Each row was made from one walk, in order. Every step used is in the known rows, and no mark comes twice. Write each row's walk.
Known rows:
t-c-p: [  6 -26  -2  18 -17   5  27  -6  10  -4  16   1  -8   8  13  -6 -19   1
 -10  13   1 -23  -5   9]
f-d-p-c-t: [ 15 -18  -2  17  -1  12  17  18  22  -6  12  76 -11  13   6   6 -18   1
   6  32  -3 -26   6  11]
f-p-g-t: [ 14 -43 -16  22 -10  13  17  18  24 -10  14  24 -14   6  13   0 -12 -13
 -18   8  -5 -28  -4   3]
g-p-u: [  8   0 -24   9 -19 -19  17  29  19   1   9  -9   0  13   5  -3 -11   0
 -20  14  -2 -19 -16  20]
u-p-f-d: [ 13   0  -9  -5   5  23  14  15  22   2  18  34 -26  13   5  -2   0   9
 -16  24   4 -18  -1  27]
g-t: [ 10 -25 -11   1 -19   6  15  21  13 -11  17  12  -6  16   2  -1 -13 -10
 -11  15   2 -26  -3   4]
d-p-u: [  8 -34  -3  14 -21  -8   8  13  19  -5  10  18   5   9   7  -4  -8 -12
 -17  23   1 -26  -3  12]
f-d-p-c: [ 14 -22  -2  17  -2  -6   9  12  19  -6  13  54 -12  18   9   0 -10   0
   0  29  -4 -21  11  17]
d-f: [  5  -9  -4   2  -6  -1  10   8   9  -6  10   1 -17  17  -4  -8 -10 -11
  -9   5   1 -28  -1   7]
d-f-p-g: [  9 -29  -8  24   3   6  12   5  20  -5   8  12 -25   6   7  -7  -8 -14
 -16  -3  -5 -30  -3   6]
p-u: [  5 -17 -16  12 -20 -14   8  21  13  -5  13  13   1   8   2  -5  -9 -11
 -16  18   4 -25  -8  10]
u-p: [  3 -11 -13  -7 -11  -1  11  12  18   1  17   8 -10  17   3  -3  -9   2
 -15  21   5 -20 -10  18]
p-d-f: [ 14  -5  -5   0  -6   8   7  16  13  -7  11  12 -11  18  -8  -3 -14 -22
 -12  -2   5 -31  -5   2]
p-g-t-c-d: [ 13 -34 -27  16 -19  25  21  14  21  -2  20  28  -1  -2   6   0 -13 -15
 -12   5   8 -31 -24 -16]
p-g-t-c-d-f: [ 11 -26 -25  11  -9  28  18   8  21  -2  17  25 -10   1  -2  -4 -11 -15
 -12  -1   9 -36 -24 -17]
g-t-c: [  9 -32 -11   8 -24  11  19  10  10  -9  19   0  -6  11   5  -3  -8  -1
  -8  12   1 -28 -11  -4]
f-p-u: [  7 -26  -9  24 -17 -13  15  18  15  -8  12  18  -2  12  10  -1  -8 -12
 -18  14  -2 -23  -3  10]
f-p: [  8 -27   1  18 -11  -4  19  11  11 -10  12   7 -12  17  12  -1 -11 -13
 -11   8  -6 -22   3   8]
c-p: [  7 -20  -3  11 -13   0  23   6  12  -7  14  14  -9  14  11  -4 -24  -7
 -12  15   2 -20   3  17]
u-p-g-t-c: [  8 -35 -28   4 -14  21  13   9  28   4  21  13 -12   0   7  -5  -4  11
 -20  18   6 -29 -26   5]
u-p-c-t: [  4   2 -19  -3  -7   6  11  22  23   4  20  64 -12  18  -1   5 -24   7
  -8  27   4 -21 -12  14]
f-d-p-g: [ 16 -42  -8  23   1  11  12   8  26  -4   8  28 -14  -2  13  -5  -3  -4
  -4  21  -3 -27   1  13]
c-d-f: [  7  -1  -9  -1  -6   7  16  12  11  -5  12  20  -8  19  -6  -3 -16 -25
  -8   1   7 -28  -8  -4]
t-c-p-f-d: [ 16 -16   1  20  -1  28  30  -2  15  -4  17  26 -25   3  15  -5 -10   8
 -11  16   1 -20   4  18]

Write each row's walk:
[ 13 -30  -5  17 -10  -3  13  16  20  -6   8  30   0   8   7  -3   0  -3
  -7  32   2 -26   1  16]
f-d-p-u
[ 11 -37 -12  29  -6   2  14  10  20  -6  11  15 -17   2  15  -4 -11 -14
 -15   3  -6 -25  -4   7]
f-p-g
[ 14 -35 -12  17  -2  16  15  12  23  -9  11  22 -23   9   5  -4  -9 -13
 -18   1  -3 -33  -3   1]
d-f-p-g-t
[ 17  13 -12  -3  -5   2  15  25  20  -2   7 -10 -12  24  -4  -1 -17 -11
 -17  -6  -1 -26 -13  12]
g-p-d-f
[  7 -16 -11  12 -19   8  22   7   9  -3  18  11   1  10   4  -1 -13 -16
  -5   5   5 -25 -16 -10]
t-c-d
[ 17  -9   1  13   4  23  26   8  17  -6  15  39 -25   9  12  -4 -15  -2
 -13  19   1 -18  12  26]
c-p-f-d
[  8  -9  -4  17   0 -11   9   9  13  -7  13  37 -23  26   4  -2 -16 -10
 -11   5  -7 -24   8   9]
d-f-p-c
[ 19 -23  -3  14  -5  39  33   5  18  -8  20  36 -22   6  13  -1 -11   9
 -13  20   3 -24   2  14]
g-t-c-p-f-d
[  9 -28 -28  -4 -10  15  10  20  30   2  19  26 -12   5   4  -3  -9   3
 -22  21   6 -27 -17  12]
u-p-g-t
[ 11   1 -11 -16  -3  11   5  15  22   1  14  15 -13  22  -9  -2 -11  -8
 -19   7  10 -29 -13  11]
u-p-d-f
[ 10 -27 -33   1 -15  29  19  13  30   6  23  33  -3   2   5   1 -10  -2
 -19  14  12 -28 -32  -7]
u-p-g-t-c-d
[  7  -3  -8  -9  -5  18   9  13  20   4  20  22 -22  15   4  -4  -9   0
 -25  15   4 -18  -6  23]
u-p-f
[  6 -18  -6  18  -9 -10  13  13  14  -7   8  14 -11  16   2  -5  -6 -12
 -19   8  -1 -28  -2   9]
d-f-p-u
[  7 -19   3  13  -3   0  17   5  10 -10   9   5 -21  21   4  -4 -10 -13
 -11   1  -5 -27   4   7]
d-f-p
[  9  25 -24   1  -2 -10  17  24  20   4  13  32 -11  29  -3   1 -25 -11
 -12   2  -1 -19 -12   8]
g-p-c-d-f
[  6   8 -16   4  -3  -4   8  16  14  -1  16  53 -10  23  -6   0 -23 -21
  -8   5   5 -25  -4  -2]
p-c-d-f
[  5 -21 -24   2  -5   6   6  11  27   6  16  16 -15   3   7  -6  -8   1
 -19  17   4 -22 -17  16]
u-p-g
[  3  -2 -20  -3  -8 -11   3  16  20   4  21  41 -13  22   3  -1 -15   5
 -14  24   2 -18  -6  20]
u-p-c
[  9 -33   2  14 -20  14  21   0  15  -3  15  15   5  11   9  -1 -13 -16
  -6  10   3 -27 -11  -7]
t-c-d-p
[ 12 -34 -23  12 -13  12  11  20  22  -7  16  20 -11   1   5  -4 -12 -11
 -15  11   2 -28 -10   3]
p-g-t
[  9   9 -22  10 -10 -21  13  26  18   1  14  15 -12  23   8   0 -22   2
 -12  11  -9 -14  -7  21]
g-p-c
[ 17 -23  -1  17 -12   5  16  19  16 -11  13  18  -6  18   8   4 -15 -24
 -14   0  -1 -26  -1   4]
f-p-d
[ 10 -26  -8  11 -21   0  14  18  21  -3  12  38  14  11   5   0 -14 -24
 -16  20   8 -26  -9   2]
c-d-p-u
